Known rows, with every step that occurs:
R D N H: [-1.16 -2.38  1.43 -0.48 -1.01  1.00 -1.02  2.08  2.07 -2.66 -4.76  0.32
 -3.57  0.84  0.09  4.05 -0.57 -0.64]
R D T: [-1.13 -0.82  1.80 -0.59  1.23  1.45  0.14  1.69  0.33 -2.39 -5.68  1.77
 -1.82  0.06 -0.16  4.45  0.21 -0.93]
D N H C: [ 0.37 -3.38  1.05 -0.18 -1.99  1.89 -0.46  1.23  2.39 -0.92 -3.67 -0.39
 -3.11  1.33  1.41  1.78  0.10 -1.66]
R D: [-0.98 -0.65  2.72 -0.98 -0.14  1.76 -1.47  1.28  2.15 -2.51 -4.68  0.63
 -1.17  0.28 -0.72  4.41 -0.97 -0.70]
D N H: [-0.77 -2.79  1.19 -0.18 -1.17  1.30 -0.58  1.55  1.86 -1.07 -2.35 -1.12
 -2.53  0.94  0.99  3.33 -0.66 -0.65]
C D T H N: [-1.16  0.35 -0.31  1.38  1.57  1.51  0.19  0.82 -0.78 -2.09 -3.09 -0.18
 -2.09  0.94 -0.21  4.41 -1.12 -1.64]
D N: [-0.28 -2.36  0.83 -0.97 -1.12  2.25 -0.55  1.17  1.07 -0.14 -3.11 -0.25
 -1.40  0.38  1.60  3.52 -0.71 -1.01]
T H: [-1.73 -0.76  1.88 -0.21  0.78  0.58 -1.04  0.98  2.75 -0.40 -2.63 -1.85
 -0.18  1.70  1.09  3.78 -0.76 -1.24]
H R D N: [-1.12 -2.43  1.20 -1.36 -1.36  1.95 -0.35  2.02  1.29 -0.62 -6.47  0.09
 -1.96  0.54 -0.46  2.77 -0.49 -0.91]
D T: [-0.68 -1.28  1.57 -0.29  1.09  1.82  0.50  1.08  0.18 -0.77 -3.27  0.19
 -1.01  0.19  0.74  3.53  0.02 -0.77]
N D T: [-1.07 -2.57  1.50 -0.23  1.82  1.75  0.60  0.60  1.61  0.36 -4.45  1.31
 -1.05  0.26  1.55  3.64 -0.69 -0.53]
R D T H: [-2.30 -0.83  1.01  0.05  2.11  0.06  0.14  1.74  1.03 -1.98 -6.01  0.69
 -1.74  1.41  0.38  4.74  0.51 -1.52]
R D N: [-0.58 -2.14  0.91 -1.13 -0.99  1.82 -0.91  1.85  1.17 -1.81 -5.62  1.21
 -2.17  0.28  0.50  4.25 -0.63 -1.17]
T H C D: [ 0.34 -1.05  0.83  0.75 -1.33  1.75 -1.33  0.89  2.39 -0.25 -4.40 -0.30
 -1.96  1.39  1.64  2.07 -0.71 -2.53]
C D T H: [-1.03 -0.62  0.27  1.21  0.90  0.89  0.20  1.62  0.11 -0.34 -4.19  0.03
 -2.10  0.76  1.67  3.63 -0.27 -1.64]
C D N H T: [-1.13 -1.62  1.41  1.18 -1.40  2.31 -1.04  2.32  0.27 -2.12 -1.93 -0.86
 -3.61  0.22  0.38  2.24 -0.74 -0.39]
D R: [-1.21 -1.04  2.40  0.34  0.47  1.30 -0.08  0.37  0.15 -1.07 -2.73 -0.24
 -0.62  0.59  0.33  3.84 -0.27 -1.02]
T H R D N: [-2.26 -2.36  0.54 -0.80 -0.40  0.42 -0.47  2.16  1.83 -0.22 -6.82 -0.87
 -1.94  1.89  0.22  3.09 -0.08 -1.52]
T H R D: [-2.68 -0.90  2.21 -0.66  0.45  0.27 -0.77  1.67  3.16 -0.98 -6.06 -1.58
 -0.72  1.94 -0.88  3.17 -0.52 -1.19]

Rows:
[ 1.32 -1.31  0.60  0.64 -1.07  2.87  0.13  1.22 -0.10 -0.60 -5.14  1.83
 -2.80 -0.25  1.49  1.77  0.14 -2.21]
H C D T
[-1.90 -0.12  0.23  0.45  2.78  0.99  0.77  0.43  0.32 -2.12 -2.48 -1.10
 -0.65  1.74 -0.57  4.65 -0.29 -1.47]
D T H N
[-1.52 -1.00  0.43  0.95  0.59  0.83  0.63  1.91  0.16  0.77 -5.27 -1.10
 -1.90  1.05  0.75  2.04 -0.23 -1.49]
C D T H R
[ 0.73 -1.86  1.22  1.29 -1.07  2.02  0.03  1.54  0.77 -1.64 -4.25  0.98
 -4.06  0.37  1.01  1.57  0.15 -1.87]
N H C D T
[-2.35 -1.82  2.26  0.08 -0.22  1.43 -0.91  2.53  1.24 -3.47 -3.67 -0.28
 -3.14  1.00 -0.92  3.28 -0.02 -0.27]
R D N H T
[-1.23 -3.07  1.55 -0.45 -1.37  1.26 -0.04  1.82  2.08 -0.01 -3.41 -2.38
 -2.23  1.22  0.14  1.68 -0.58 -0.53]
D N H R
[ 0.93 -1.52  2.23  0.95 -2.40  2.24 -1.59  1.02  2.54 -1.91 -3.27 -0.20
 -3.30  0.69  0.66  1.40 -0.93 -1.54]
N H C D
[-0.29 -0.69  1.82  1.25 -0.66  1.75 -0.47  0.78 -0.72 -1.00 -3.24  0.57
 -1.87 -0.16  0.67  3.38 -1.14 -1.22]
C D R
[ 0.61 -2.49 -0.79  0.56 -2.25  1.98 -0.81  1.38  1.17  0.58 -5.32  0.34
 -3.16  1.44  2.79  2.17 -0.43 -2.98]
T H C D N
[-2.33 -1.33  1.03  0.06  1.74  0.32  0.98  1.63  1.03  0.64 -4.66 -1.97
 -0.41  1.82  0.39  2.42  0.61 -1.29]
D T H R
[-2.11 -1.65  2.43 -0.02  0.95  0.56  0.55  2.11  1.45 -2.41 -5.92 -0.48
 -2.77  0.85 -1.64  2.56  0.30 -0.30]
N H R D T
[-2.81 -2.73  1.08  0.15  2.41  0.29  1.14  0.92  2.55  1.91 -5.67 -0.84
 -0.57  1.68  1.16  2.53 -0.05 -0.90]
N D T H R
[-2.01 -2.21  2.11  0.19 -0.30  1.70 -0.52  1.99  1.14 -2.11 -1.25 -1.78
 -2.16  0.96  0.12  2.44 -0.17 -0.19]
D N H T
[-0.43 -2.62  0.94  0.50 -2.74  1.87 -0.52  2.20  1.14 -0.06 -3.85 -1.41
 -3.64  0.60  0.43  1.44 -1.38 -0.71]
C D N H R
[-1.56 -1.72  3.31 -0.19 -0.50  1.11 -0.62  1.34  3.22 -1.07 -2.55 -3.00
 -1.02  1.20 -0.98  1.71 -0.90 -0.09]
N H R
[-2.21 -0.68  3.83  0.52  0.54  1.49 -1.09  1.31  2.25 -2.90 -0.46 -2.46
 -1.23  1.08 -1.05  2.41 -0.42  0.18]
N H T
